What can hang from each mark
X: W Y
P: H S X
Y: H S X
S: R Y
R: H X
W: H S X

Known rows, with every way that one mark hangs from another
(X W): [  3.3   2.6  13.5   5.6  -7.2  -1.5  13.5  -3.9  13.3   4.8 -14.9   2.0
  -8.1 -17.4  -1.6  -2.7  -9.7  -0.5   4.9 -14.3  -4.2   1.9  15.7 -11.9
  -1.3]
(P (S (R X))): [ -9.5   7.7   8.6   6.1 -25.0  20.3   9.9  -3.1 -13.2  -7.1   8.8  -2.9
  -4.7 -10.9 -17.0 -22.1 -30.4  -5.5  -1.1 -12.2  -5.8  -4.6  -9.1  -7.2
  -1.9]
(P H (S Y) X): [  6.0  20.1  -9.8   5.6 -13.8   2.8  27.3  22.5 -27.6  -2.2  -4.2  26.7
   1.7  -9.3  -9.8 -17.0  25.9   3.0   4.8 -14.7   9.5  -1.1  -5.9 -10.9
 -27.1]
(R H): [  1.2  19.1   7.0   9.7 -18.2   1.1  18.1 -13.1   0.2   0.9  -1.0 -14.0
  -4.0 -15.2   2.2   3.1 -15.0 -17.1  -4.2  -3.0 -10.3 -26.2 -17.2   0.0
  -0.6]
(Y (S R) X): [ -6.2  -8.3 -12.9  -2.1  -4.0  19.9   4.3  -2.4 -36.5  -3.9  20.2   7.5
  10.4  15.0 -16.6 -16.3 -28.4  10.9  -0.2   8.4   4.9  22.5  -0.5   2.9
  18.1]
(W X): [ -2.4  -3.4  16.8   9.6 -20.2  -4.1  12.4  -7.9  -0.8   2.3  -0.1  -2.3
 -16.5 -22.0  -5.1 -20.9 -11.8 -16.8   3.0 -11.2  -6.8 -10.2   9.2  -9.8
  -0.4]
(X W (Y H (S R))): [ 4.3 -9.9 -3.9 -9.9 27.3  9.9 -9.8  0.0  0.6 -2.1  1.8 -8.1 17.6 26.6
  3.3 30.7 17.2 21.6  0.2  5.2  8.9 24.7 -3.1 10.5  7.2]
(Y X): [ -2.9   2.0  -5.2   5.6 -18.5   4.2  11.8  -5.0  -7.4   2.0   2.4   9.6
  -7.2   0.4 -12.0 -18.8 -28.6  -0.6  -0.4  -2.5  -0.1   1.0   2.0  -5.2
  10.9]
(S R (Y H)): [ -5.4   3.9 -15.3 -11.1   2.2  10.5  -7.6   9.0 -41.8  -1.5  17.3  -2.2
   5.2  -9.1  -2.8 -15.6  -6.5   1.2   0.9   2.0   5.0   0.0  -0.8   4.5
  22.7]
(X W (Y S)): [  6.7  -4.3  -2.5  -2.1  16.5  -4.9  -0.8  -3.1  25.6   0.5 -17.6  -2.8
  -1.7  14.0   4.5  25.5   5.1  12.9   0.2  -1.0  -4.0  10.1  -0.6   7.7
 -12.5]
(R H (X (W S) Y)): [ -2.1   4.9   2.8   0.8   1.2 -22.9 -10.6 -17.0  62.9  -0.1 -14.9 -17.3
 -16.4  -6.1  17.9  25.8   7.7 -15.5  -4.8  -2.5 -23.9 -31.0 -15.7   8.6
 -25.0]
(W H (X (Y (S R)))): [  3.3 -23.4  20.3   9.0  20.5  -4.9 -12.6  -1.3  -4.3  -0.2   7.5 -21.4
   0.5   5.2  -1.7   3.3  18.2  -4.4  -2.9  11.8   0.3   4.7  -6.9   7.5
  -0.9]
(R (X Y)): [ -5.3   7.4 -15.2  -0.2 -14.8  -5.4 -10.3 -12.7  30.7  -4.8  -2.6  -5.8
 -22.9  -6.7  -7.5  -3.1 -25.8  -9.4  -6.3  -8.5 -22.5 -21.0 -16.5  14.0
  -4.3]
(W H S X): [  0.7 -12.6  49.2  12.7   1.8 -18.2   9.1   1.0  10.0   6.1 -10.8 -21.7
  -6.2 -24.0  17.6  -8.4  22.3 -15.7   1.0   7.5   5.6 -14.8   6.5 -22.2
 -12.7]
(X (W (S R)) (Y H)): [ -4.1 -14.7  18.3  -9.5  27.6  -0.4  -0.4   1.5  15.7   1.7  -5.1 -17.3
   9.1   5.7  13.8  24.8  31.6  14.3   1.7   1.8  10.1   6.8   1.3  -8.0
  -5.6]
(P S): [  0.5  13.6  25.1   9.6 -15.7  13.6  29.9   1.2 -10.3  -0.6 -11.0  -5.6
   0.0  -6.5  -5.7  -5.6 -10.6   0.9   1.0 -10.5   7.0  -6.1  -5.9 -17.8
 -13.6]
(P H (S R Y) (X W)): [  2.9   4.4  -8.9   5.6  -2.5   4.8  24.8  25.1 -28.8   0.8   0.1  29.9
   4.1 -12.5 -16.6 -15.6  37.0   4.1   9.9 -19.8  11.7  19.7  11.3 -14.1
 -20.3]
(S R (Y X)): [-10.2  -5.7 -28.5  -3.6  -7.8   1.9  -4.0   5.4 -36.6   2.3  20.6  13.8
  -7.5  -7.0 -17.4 -38.7 -27.4  -6.3   0.0   1.5  -4.6   4.3  11.1   4.2
  20.4]
(R H X): [ -2.5  23.4  -6.7   6.5 -31.0  -0.1  -1.2 -19.1  18.1  -3.1   3.8  -9.3
 -14.6 -17.6  -1.6  -4.9 -33.8 -24.6  -6.7  -3.9 -23.9 -33.2 -21.1  10.9
   1.2]
(S (R H) (Y (X W))): [ -3.8   0.3 -26.8  -1.3  -3.3 -10.6  -5.9  -2.3 -12.0   6.6  12.1   8.6
  -5.9  -4.6  -8.8 -16.3 -11.7 -15.9   0.5   3.6 -11.0  -3.8  10.7  11.0
  13.6]
(P S (X W)): [  6.3  10.0  17.6  16.6 -19.0  12.9  29.7   5.7   6.6  -4.4 -20.3  25.9
   1.0 -12.7 -11.2  -1.6   7.4   9.3   5.5 -26.4  10.3   9.7  10.2 -26.1
 -22.8]
(X (W S) (Y H)): [  1.8  -5.4  17.0  -8.0  22.5 -10.0   1.9   1.1  33.6   4.1 -20.2 -14.4
   5.0   9.9  23.4  33.9  32.2  13.3   1.5   0.5   9.3  -1.5  -0.1  -7.4
 -14.9]
(S R (Y (X (W H)))): [  0.8 -13.5  -6.6   3.9  10.5 -10.4 -13.2  10.3 -14.0  11.0   3.3   9.4
  -4.6  -8.4  -7.8 -24.3  -1.0  -5.6   1.6   7.9   3.2  12.0  26.6  -1.3
  18.0]
(Y H (S R) (X W)): [  2.1  -8.5  -7.2  -7.8  10.9  16.4  -4.7   1.9 -23.2   0.0  12.6  11.8
  24.2  31.9  -4.6   6.9  -5.4  23.9   3.1  10.9  18.1  37.1   9.8   2.0
  24.4]

Rows
[  0.3  -0.1   1.6  -6.8   7.0  27.1  -0.5   1.5 -40.1  -7.7  17.1  -7.2
  24.0  12.4  -0.4   5.3  -7.9  16.9  -0.9   9.7  14.6  19.1 -11.2   1.5
  17.8] => (Y H (S R))
[ -8.2 -15.3  26.0   3.8   7.4   4.1  15.6  -0.9   0.5   2.4  -4.1  -8.6
  -1.0 -23.8   3.7  -6.7   6.8   2.0   6.0  -6.2   3.2   7.8  17.3 -20.9
  -8.0] => (X (W (S R)))
[  6.7  11.6 -16.0  -0.3   0.9 -13.2 -19.3 -19.1  49.0  -4.9  -9.4  -7.3
  -7.2  14.5   7.3  31.9  -8.0  -8.0  -7.1   2.5 -24.6 -15.4 -19.5  27.0
 -12.8] => (R H (X W (Y S)))
[  4.9  -0.1  -7.6  10.1  -4.7  -4.1   8.0  -3.0  29.5  -4.6 -17.0  20.6
 -13.0 -10.3  -9.6   9.5  11.5   6.3   1.4 -22.7  -3.8   0.3   6.4  -5.6
 -17.7] => (P (X W Y))
[ -5.5  -8.9   1.9 -13.8  20.9  -2.2  -8.5  14.2 -15.7   2.7   2.0  -3.6
   7.8  -9.6  15.8   0.0  20.2   5.5   5.1   6.5   9.1   7.4  15.9  -9.5
   3.6] => (X (W (S R (Y H))))
[ -0.5 -15.2   1.2  -8.2  15.2   6.8 -11.8  -2.1 -13.8  -5.5  17.0 -13.2
  10.1  22.1  -0.5  11.7  15.7   7.1  -1.2   8.2   5.9  10.4 -10.0  11.4
   7.4] => (W (X (Y H (S R))))
[ -2.1   5.5 -12.3   2.4  -3.5  -4.2   8.8   5.3 -16.5   7.1   4.7   7.9
   1.7   7.4 -10.4 -11.5  -4.0 -11.0   1.2   0.1  -0.8  -1.8   5.6   2.8
   0.8] => (P (S (R H) (Y (X W))))
[ -1.7   8.6 -28.3 -13.8  -6.4  -1.2  -9.2  10.3 -23.5   2.6   8.8  15.1
   2.1  13.1  -0.3 -14.0 -15.4   4.0  -1.0  10.6   7.3  -1.5   3.6   7.3
  23.1] => (S (Y H X))
[  8.9 -16.6  17.8   2.4  30.0  -1.3 -10.5  -1.9  10.3   1.5  -8.8 -16.7
   7.9  10.3   2.1  21.6  20.8  11.3  -2.2   9.3   3.9  18.1   0.1   6.3
  -2.3] => (X (W H) (Y (S R)))
[ -2.2  17.6 -15.6   3.5 -17.9  -9.9  -8.2 -20.8  38.8  -4.0  -0.4 -16.0
 -18.7  -5.6  -0.8  10.0 -20.5 -22.0 -10.0  -4.6 -28.8 -39.6 -32.3  22.3
  -6.6] => (R H (X Y))
[ -2.5   3.5 -14.4   2.2  -4.3  13.5   3.8 -10.6 -29.3  -3.3  22.0  -1.3
  13.8  16.4 -11.3  -5.2 -23.2  -2.7  -4.5  13.0  -0.9   6.3 -17.6  11.9
  15.1] => (Y (S (R H)) X)
[ -6.4 -11.1 -25.8  -4.4   0.6  -5.0  -7.8   6.0 -18.9   7.0   9.0  20.5
  -9.4  -7.6 -15.2 -30.1 -18.4  -2.3   4.4  -3.3  -3.9  15.1  27.3   0.6
  16.4] => (S R (Y (X W)))
[  5.8  20.2  -9.1  -1.4 -13.5  13.5  11.1  21.4 -29.4  -8.3  -4.8  25.5
   9.5   1.2  -2.9  -6.4   9.2   9.7   0.2  -8.3  18.3  -2.8  -4.9 -11.3
  -8.9] => (P (S (Y H)) X)
[ -2.7 -11.7  21.5  -6.2  11.7 -13.5   0.5  -0.6  18.9   1.6  -6.1 -18.6
  -0.9   4.5  19.8  17.1  30.0  -2.1   0.6   4.5   4.6 -13.4  -9.2  -7.6
 -12.9] => (W S (X (Y H)))
[ -6.0  10.3 -28.2   0.2 -11.6  -8.7 -22.2  -7.4   7.5   0.0  10.8   1.8
 -15.5 -23.9  -4.6 -17.0 -22.0 -26.3  -1.0  -3.8 -27.3 -19.5   3.6  17.9
   8.1] => (S (R H (X W)) Y)
[  7.0   5.8  -7.2  -9.7  15.2   8.4  -5.2  -0.9  -0.6  -5.6  -2.7 -10.9
  13.0  29.3  10.2  31.1   6.2  19.6  -4.4  10.8   7.6   4.6 -21.7  13.1
   1.5] => (X (Y H S))
[  4.3  18.6   0.2  -2.0  -4.4  -4.5  25.7  18.6 -24.6   6.5  -6.3   3.9
  -0.1  -1.8  -2.3 -10.9  18.4  -2.7   4.2  -5.7   6.3  -4.4  -6.0  -5.9
 -21.0] => (P H (S Y))
[-10.1  14.2  -7.3   7.3 -25.9  10.1  -5.4 -19.1  -2.1  -5.8  19.8 -13.0
  -9.1 -21.3 -11.8 -14.6 -35.2 -24.6  -5.8  -5.2 -22.7 -23.8 -20.8  11.5
  10.3] => (S (R H X))
[  3.4  -8.0   8.3   6.2   9.6  -4.5   3.1  17.3 -19.9  10.2  -5.3   9.2
   3.6   4.4  -8.0 -18.4   7.0   0.4   1.7   5.5  14.1  17.0  21.5  -8.8
   3.1] => (P (S R (Y (X (W H)))))
[ -1.1  -1.2   1.6  -9.6   9.6 -11.2 -17.0  -4.0  50.3  -1.2 -14.6 -10.1
  -5.0   7.1  20.4  28.8  11.8   6.2  -1.5   3.4  -4.5 -10.7  -5.3   2.9
 -12.6] => (R (X (W S) (Y H)))
[  7.2  -6.1  36.1  17.8   2.1  -3.2  12.9   7.9  20.3  -0.4 -23.0   9.5
   0.7 -27.0  11.7   4.5  31.1   4.1   3.3  -4.5  12.3   1.8  14.9 -29.1
 -23.2] => (P (X (W H S)))
[  0.6  -2.8  -9.3   3.0   2.3   5.1   3.5 -10.1  -8.9   1.3  11.6   3.7
  13.0  19.1  -6.3   4.4 -11.5   1.3  -0.7   7.5  -1.3  15.4  -0.2   8.2
  11.6] => (Y (S (R H)) (X W))
[  8.2   6.3 -17.2  -4.7   5.6  14.8  -4.0   2.9  -2.1 -14.9  -1.0  14.1
  15.7  23.4   0.3  25.4  15.4  23.7  -3.5  -0.6  11.7   8.3 -21.0   7.9
  -5.7] => (P (X (Y H S)))
[ -3.9  -5.3   7.7  -9.6   3.4 -16.3  -7.1  12.9 -10.9   1.9   1.3  -5.0
  -3.2  -9.5  23.0  -7.7  18.9 -10.1   3.6   9.8   4.1 -14.6   9.9  -8.4
  -3.8] => (W (S (Y H)) X)
[  3.4   2.0 -24.0 -11.0   1.6 -10.0 -10.6  11.8  -4.9   7.7  -2.2  20.6
   1.2  15.1   3.0  -4.5  -4.6   6.6   3.5   4.8   7.2   9.4  19.8   5.3
  17.8] => (S (Y H (X W)))
[ 8.5 -0.8 -5.5 -6.1  6.2  7.0 -3.9  2.6 -4.2  1.1 -3.5 15.4 20.5 35.0
  5.3 17.0 -5.5 22.1  2.4 10.6 17.5 28.3  9.3  2.4 16.2] => (Y H S (X W))
[ -2.3   4.4 -10.9 -14.7   1.1 -14.2 -26.0   8.8  20.3  -0.6  -9.5   4.4
  -5.2  -7.4  22.9   3.0   1.6  -1.8   0.8   5.8  -4.6  -8.6  10.6   1.6
  -3.1] => (R (X (W (S (Y H)))))
[-13.4 -19.4  29.3   6.9  -3.3  -0.7  11.3  -2.9 -13.2   0.7   9.8 -13.9
  -7.1 -29.4   2.2 -24.0   5.5 -11.8   3.9  -3.2  -1.2  -4.5   9.3 -20.6
  -7.3] => (W (S R) X)
[ -3.5  -9.2  12.9   3.4   0.2  -8.8  14.2  -0.9  16.5   7.5 -12.1   7.8
  -3.7  -2.0   6.3  -2.2  -1.6   5.1   3.6  -1.2   5.1   7.8  18.7 -17.1
  -7.3] => (Y (X (W S)))
[  5.5 -11.1  27.7  12.7   3.5 -18.8  -1.3  -6.1  24.9   6.8 -10.7 -20.1
 -16.5  -9.2   2.2   2.3  18.6 -16.5  -2.9  -0.7  -5.0 -17.0  -3.7  -1.0
  -6.6] => (W H (X Y))
[ -7.3   2.0 -14.2  -8.3  -3.8  11.1 -19.3  -9.7   5.9  -8.2  16.9 -10.8
  -2.4   4.5  -8.0   4.0 -15.8   0.5  -5.9  -1.8  -8.7  -8.2 -20.7  15.8
  15.3] => (S (R (X (Y H))))
[  4.3   6.1 -11.3  -8.4  -0.3  14.5  -0.5   2.7 -23.0  -3.5   7.1   8.5
  21.1  34.5   2.5   7.2 -14.7  21.0  -2.0  13.6  15.9  17.9  -7.7   4.7
  20.9] => (Y H S X)
[  4.7  -1.9  -3.4   1.7  19.5  -1.3  -1.8 -12.3  11.8  -0.9  -0.3 -16.8
   6.5  12.3   1.3  26.3   9.7  -1.2  -2.0   3.3 -10.3   2.3 -13.5  16.6
  -7.0] => (X W (Y (S (R H))))
[  6.2   4.1  16.5  11.8 -11.0  -6.9 -12.3  -6.8  35.6   3.4 -15.1  -3.2
 -14.4 -19.1   2.0  -2.1 -13.9 -10.3  -1.4  -2.6  -9.0  -7.8  10.2  -1.0
   1.1] => (R (X (W H)))
